Every row comes from one small tree of marks. Brackets hold a mark, then the marks that hang from it, in the order of their numbers. Every link used is in the known rows. Which tree was each row made from?
Known rows:
(q364 q494 (q552 (q126 q111) q196) q638): [ 3.85 -1.29 -2.05  0.33  7.21  2.68  4.61 -4.22  0.86  3.41 -3.11  3.99
 -4.55 -1.33 -4.85 -8.05  2.56 -2.68 -5.93 -1.86 -2.94 -4.22  0.66]
(q594 q494 (q638 (q364 q552))): [ 2.22  4.26  0.62  3.74  1.70 -5.58 -0.44 -4.16 -1.30  1.49  1.19  0.25
  0.11  0.80 -7.31 -4.16  1.60  2.64 -0.18 -3.41  1.98 -1.13 -0.83]
(q193 (q552 q126 q196)): [ 0.56 -3.63 -0.93  1.87  2.30 -2.45  2.55 -0.55 -4.42  0.09 -5.57  4.47
 -2.77  3.18 -1.18 -4.46  2.37  0.55 -1.71  3.59 -0.82 -1.32  2.87]
(q126 q111 q552): [-0.27 -3.86  0.35 -3.32  0.46  2.73 -0.08 -2.69  2.23 -2.89  3.72  1.93
 -0.35  2.26  1.03 -1.45 -0.50  1.60 -0.11 -0.09  0.87 -1.68  2.27]
(q552 q126 q196): [ 0.70 -1.68 -0.24  0.88  1.62 -2.12  1.77  0.54 -0.74  1.79 -4.58  4.10
 -2.23  3.03  0.71 -3.37  2.09  0.61 -0.66  0.18 -2.24 -4.31  2.39]
(q196 q494 (q638 (q364 q552))): [-1.21  4.30 -0.28  3.22 -3.69 -2.21 -5.93 -2.95  0.22  4.87  4.51 -0.48
  1.24 -1.17  1.66  0.32  3.20  4.97  0.94 -4.17  0.11 -1.66 -1.75]
(q552 (q126 q111) (q196 q638)): [-1.91 -3.17 -1.28  1.26  3.94 -0.89 -1.79 -3.60 -0.96  2.87 -2.25  2.56
 -4.26  5.56  4.09 -2.34  1.20  0.68  2.50 -3.51 -5.30 -7.43  2.92]
(q126 q111 (q552 (q196 q494 (q638 q364)))): [-3.59 -2.92 -2.90 -1.50 -0.94  0.82 -5.91 -3.88 -0.91  1.11  6.20  4.26
 -1.76  4.52  6.65 -0.65  4.82  7.57  1.02 -0.73 -1.65 -7.90  5.74]
(q552 (q126 q111) q196): [-0.39 -2.53  0.25  0.20  4.86 -0.85  2.01 -0.45 -1.18 -0.01 -2.25  4.54
 -4.25  4.00  1.94 -4.78  1.47  1.90 -0.32 -1.08 -4.50 -4.40  2.41]
(q364 q552): [ 2.04  2.09  1.09  1.03 -1.06 -0.29  1.69 -1.86  1.08  1.77  0.24 -0.83
  1.10 -1.93 -3.45 -0.74  0.62 -0.07 -0.96 -1.25  0.49  1.80 -4.14]
(q552 q126 (q196 q494)): [ 1.10 -0.07  0.79  0.24 -0.13 -2.56  1.16  0.49 -0.41  1.87 -3.65  4.37
 -2.64  3.16  3.78 -3.09  2.97  2.67  0.09 -1.20 -1.59 -5.36  2.13]
(q364 q494): [ 0.51 -0.59 -2.12  1.04  1.20  2.15  1.11 -2.25 -0.12  1.16 -1.91 -1.34
 -0.55 -0.98 -2.05  0.09  1.76 -1.76 -2.94  0.60  1.31 -1.55 -0.91]
(q364 q552 q638): [ 4.06  1.70 -0.37 -0.79  0.84  1.14  1.66 -1.35  2.05  2.39  0.67  0.78
  0.47 -4.54 -4.35 -3.20 -0.27 -3.21 -2.40 -1.40  0.38  1.75 -0.81]
(q196 q494 (q638 q364)): [-3.48  2.42 -1.71  1.92 -3.12 -1.59 -7.51 -1.16 -1.07  3.02  4.44  0.47
  0.08  0.91  4.91  0.96  2.92  4.76  1.77 -2.21 -0.28 -3.51  2.19]
(q575 q552): [ 4.00 -1.46 -0.63 -2.86  0.42 -0.43 -0.75  1.49 -0.82  2.04  2.17 -1.90
 -0.18 -1.34 -2.64 -0.08  0.05 -1.87  0.58 -1.11 -0.74  2.03  0.55]
(q594 (q638 (q364 q494 q552))): [ 0.90  4.18 -3.23  5.51  1.66 -2.02 -0.49 -4.52  0.72  1.65  0.93  0.84
  0.44 -3.20 -6.76 -1.71  1.46  1.04 -3.31 -0.94  2.09 -1.97  0.05]
(q594 q494 (q638 (q364 (q552 q126 q196)))): [ 3.11  3.36  0.06  4.77  3.31 -7.82  1.15 -3.87 -1.48  2.73 -3.54  4.29
 -1.96  4.30 -6.60 -7.28  3.36  2.95 -0.35 -3.05 -0.53 -5.73  1.61]
(q193 (q552 q126)): [ 0.58 -2.24  0.66  2.49  0.34 -2.01  0.87 -0.56 -2.68 -0.72 -3.53  2.74
 -1.00  1.96 -2.53 -4.42 -0.12 -0.55 -0.57  1.52  1.55  1.24  1.26]
(q575 (q552 (q196 q494 q638))): [ 3.12 -2.29 -3.23 -2.58 -0.49 -1.44 -3.73 -1.67 -2.51  5.15  0.94 -1.47
 -1.98  0.93  3.88  2.20  3.60  1.03  2.84 -3.34 -2.37 -4.46  1.88]
(q196 q494 (q638 (q364 (q552 q126)))): [-0.72  4.07  1.11  4.88 -3.70 -3.87 -5.54 -2.40  1.36  5.82  1.89  1.80
  0.41  0.80  1.27 -2.92  2.67  4.37  1.17 -5.14 -0.13 -3.42 -1.13]
(q638 q364): [-2.00  1.69 -0.82  1.53 -0.60 -0.89 -3.23  2.00 -0.97  0.01  3.24  1.94
  0.58 -0.26 -0.54 -1.40  1.57  3.38 -1.32  1.87 -0.67  0.49  1.60]
(q196 q494): [ 0.19  1.44  1.09 -0.75 -1.73 -0.74 -0.60 -0.19  0.49  0.14  0.67  0.34
 -0.71 -0.07  2.85  0.10  1.14  2.37  0.60 -1.79  0.97 -0.68 -0.51]

Write each row's tree:
[ 1.38 -2.57 -7.42  0.36  2.11  0.64 -5.35 -1.52 -4.22  5.76  1.96 -1.17
 -2.01 -0.12 -1.34  0.82  5.68  0.63 -2.28  1.34 -2.70 -5.04  3.50] : (q575 (q552 (q196 (q638 (q364 q494)))))
[-1.61 -5.09 -1.88 -3.27 -0.16  1.92 -2.93 -6.48  0.67  0.47  2.86  2.48
 -2.41  5.16  7.23  0.48  3.44  3.91  2.43 -2.26 -0.60 -8.40  4.03] : (q126 q111 (q552 (q196 q494 q638)))
[-1.60  2.96  2.02  3.74 -0.41 -2.93 -5.94 -3.27  1.14  3.98  4.36  2.27
 -1.75  1.70  2.38 -4.41  2.17  5.51  0.88 -6.67 -2.19 -3.43 -0.82] : (q196 q494 (q638 (q364 (q552 (q126 q111)))))
[ 0.70  1.96 -4.09  2.98  2.13  0.83  1.44 -1.89 -2.36  3.28  0.26  1.55
 -0.71 -2.17 -4.29 -1.97  6.28  3.20 -6.16  2.51 -0.51 -2.18 -1.88] : (q638 (q364 q494 (q552 q196)))
[-0.40 -4.64 -0.17  1.08  5.45 -1.25  2.47 -1.15 -5.18 -1.87 -3.43  4.82
 -4.67  4.24  0.08 -5.69  1.78  1.67 -1.79  1.90 -2.72 -1.59  2.32] : (q193 (q552 (q126 q111) q196))
[ 0.58 -2.47 -1.62 -0.46  0.99 -1.10  1.87 -0.88 -5.32 -1.36 -1.97  2.53
 -2.61  1.18  2.59 -1.00  4.49  3.37 -1.19  2.87  0.97 -0.82  0.88] : (q193 (q552 (q196 q494)))
[-0.32 -5.52 -1.07 -3.56  2.09  2.61  1.73 -2.98  0.39 -2.38  2.07  3.58
 -2.00  3.94  1.63 -1.78  2.23  2.54 -0.77  1.54 -1.23 -4.44  3.93] : (q126 q111 (q552 q196))
[ 0.48  3.18 -2.01  3.61 -0.06  1.16 -0.41 -1.51 -0.13  2.74  1.74 -0.53
  0.59 -2.88 -5.15 -1.53  3.79  1.57 -5.59  0.65  1.47  0.42 -3.30] : (q638 (q364 q494 q552))
[ 0.10 -4.08 -0.39 -4.60  0.28  1.94  1.01 -2.74  0.63 -2.17  2.93  4.14
 -2.51  3.96  5.06 -1.40  3.31  5.05 -0.29 -0.12 -0.19 -5.49  3.01] : (q126 q111 (q552 (q196 q494)))
[ 0.52 -0.06  1.33  1.60  1.69 -2.15 -1.11 -5.57  0.42  4.32 -0.70  1.98
 -4.03  3.34  3.89 -2.98  3.08  3.37  1.81 -6.99 -3.46 -6.37 -1.25] : (q364 (q552 (q126 q111) (q196 q494 q638)))
[-3.82 -3.69 -3.18  4.04  4.49 -2.32 -4.20 -2.38 -6.58  0.77  0.25  4.86
 -3.76  5.19  1.41 -5.06  3.36  4.28 -0.27  1.50 -4.23 -4.23  5.20] : (q193 (q552 (q126 q111) (q196 (q638 q364))))
[ 3.15  4.69  2.08  5.23  1.31 -7.47 -0.38 -3.51  0.56  2.79 -1.31  2.32
 -0.62  2.74 -7.68 -7.11  0.61  1.81  0.31 -4.84  1.77 -3.02  0.33] : (q594 q494 (q638 (q364 (q552 q126))))
[ 1.45  4.38 -0.22  4.91  0.59 -6.99 -0.57 -2.11  0.61  2.50 -1.02  6.62
 -0.77  1.48 -0.94 -5.17  3.33  5.49  0.09 -2.81 -0.95 -5.34  2.93] : (q594 (q638 (q364 (q552 q126 (q196 q494)))))
[ 4.54 -2.98 -1.16 -1.47  2.10 -3.04  1.04  1.91 -1.58  3.42 -2.96  2.12
 -2.18  2.18 -2.12 -3.50  1.75 -1.01  0.12 -0.19 -3.19 -2.46  2.59] : (q575 (q552 q126 q196))
[ 2.59 -3.57 -0.58 -2.02  2.97 -1.99 -3.28 -2.10 -1.75  4.58  0.59  0.97
 -5.21  4.21  4.63 -2.68  2.67  1.43  3.09 -6.11 -4.74 -6.15  3.22] : (q575 (q552 (q126 q111) (q196 q494 q638)))
[ 1.88  0.43  2.99  0.53  2.75 -2.54  2.96 -2.28  0.36  1.48 -0.87  3.63
 -3.95  2.15  1.97 -5.02  2.92  3.98 -0.42 -4.70 -2.93 -3.30 -2.48] : (q364 (q552 (q126 q111) (q196 q494)))
[ 1.45  3.42 -0.29  5.33  0.01 -1.06 -0.24 -1.47  0.98  3.80 -0.84  2.13
  0.19 -1.23 -5.99 -5.11  3.15  1.38 -5.08 -0.63  1.23 -1.18 -2.27] : (q638 (q364 q494 (q552 q126)))
[ 3.73  0.20 -0.11  1.05  5.70  2.89  3.09 -3.99  3.17  3.02 -1.32  2.02
 -3.49 -2.75 -5.76 -8.03  0.00 -3.90 -5.30 -3.25 -0.46 -1.40 -0.89] : (q364 q494 (q552 (q126 q111)) q638)
[ 0.00  2.47  2.10  2.34  2.20 -2.56 -0.37  0.26 -0.71  1.79  2.21  5.84
 -3.27  2.09  1.32 -6.16  4.62  7.33 -2.42 -2.72 -3.50 -3.20 -0.63] : (q638 (q364 (q552 (q126 q111) (q196 q494))))
[-0.40  2.09 -2.44  6.68 -0.65 -0.74 -4.19 -4.44  1.13  6.85 -0.78  0.29
  0.19 -0.16 -3.32 -3.11  3.11  0.32 -2.56 -2.64  0.38 -3.90 -1.42] : (q196 (q638 (q364 q494 (q552 q126))))
[-2.03 -3.82 -6.96  0.66 -1.05  2.99 -4.14 -5.07 -0.51  3.64  1.35  2.16
  0.07  2.83  0.34  0.60  6.08  2.35 -2.41  3.59  1.18 -9.02  5.42] : (q126 (q552 (q196 (q638 (q364 q494)))))
[ 1.20 -2.83 -1.03 -3.75 -2.87  0.43  0.85 -1.90  0.87 -0.36  0.54  3.60
  0.05  2.79  4.04 -0.10  3.90  3.67 -0.04  1.02  1.61 -5.46  3.35] : (q126 (q552 (q196 q494)))
[ 0.73  4.36 -1.53  2.98  0.59 -5.25 -0.83 -2.57 -0.74  1.11  1.38  4.56
  0.00 -0.69 -0.66 -1.69  3.60  5.76 -0.20 -1.52 -0.36 -4.05  1.62] : (q594 (q638 (q364 (q552 (q196 q494)))))
[ 4.53 -0.27 -4.67 -0.19  4.23  3.54  4.36 -3.75 -0.15  4.05 -2.94  1.87
 -1.68 -3.98 -5.24 -3.36  3.78 -3.40 -6.37  1.09 -0.30 -2.71 -0.41] : (q364 q494 (q552 q196) q638)
[-0.58 -3.37  1.91  1.55  3.87 -0.96  1.36 -1.40 -2.68 -2.60 -0.73  3.03
 -3.11  2.85 -1.07 -5.86 -0.57  0.41 -0.76 -0.11 -0.55  1.21  1.50] : (q193 (q552 (q126 q111)))
[ 1.71 -0.74 -3.41  4.53  1.66 -0.25  0.98 -7.19  0.68  6.99 -6.00  0.23
 -2.15  1.25 -2.04 -1.90  3.96 -1.90 -1.63 -2.64 -1.12 -6.93 -1.38] : (q364 q494 (q552 q126 (q196 q638)))
[-3.08  0.51 -4.67  3.92  0.02  1.28 -5.99 -3.22 -1.16  3.92  1.88 -1.24
 -0.63 -0.06 -0.62  0.63  3.52  0.95 -2.14  0.13 -0.08 -4.44  1.68] : (q196 (q638 (q364 q494)))
[ 1.83 -4.99 -2.01 -1.62  4.49 -1.50 -2.54 -2.19 -1.82  4.73 -0.10  0.54
 -4.47  3.91  1.38 -2.67  1.16 -0.81  2.51 -4.31 -5.99 -5.44  3.40] : (q575 (q552 (q126 q111) (q196 q638)))
[ 3.06  0.06 -1.42  3.13  2.69 -0.38  4.46 -3.61  0.29  4.16 -6.28  1.88
 -1.98  0.35 -4.26 -3.94  4.09 -1.02 -4.51 -0.82 -0.30 -4.23 -2.64] : (q364 q494 (q552 q126 q196))
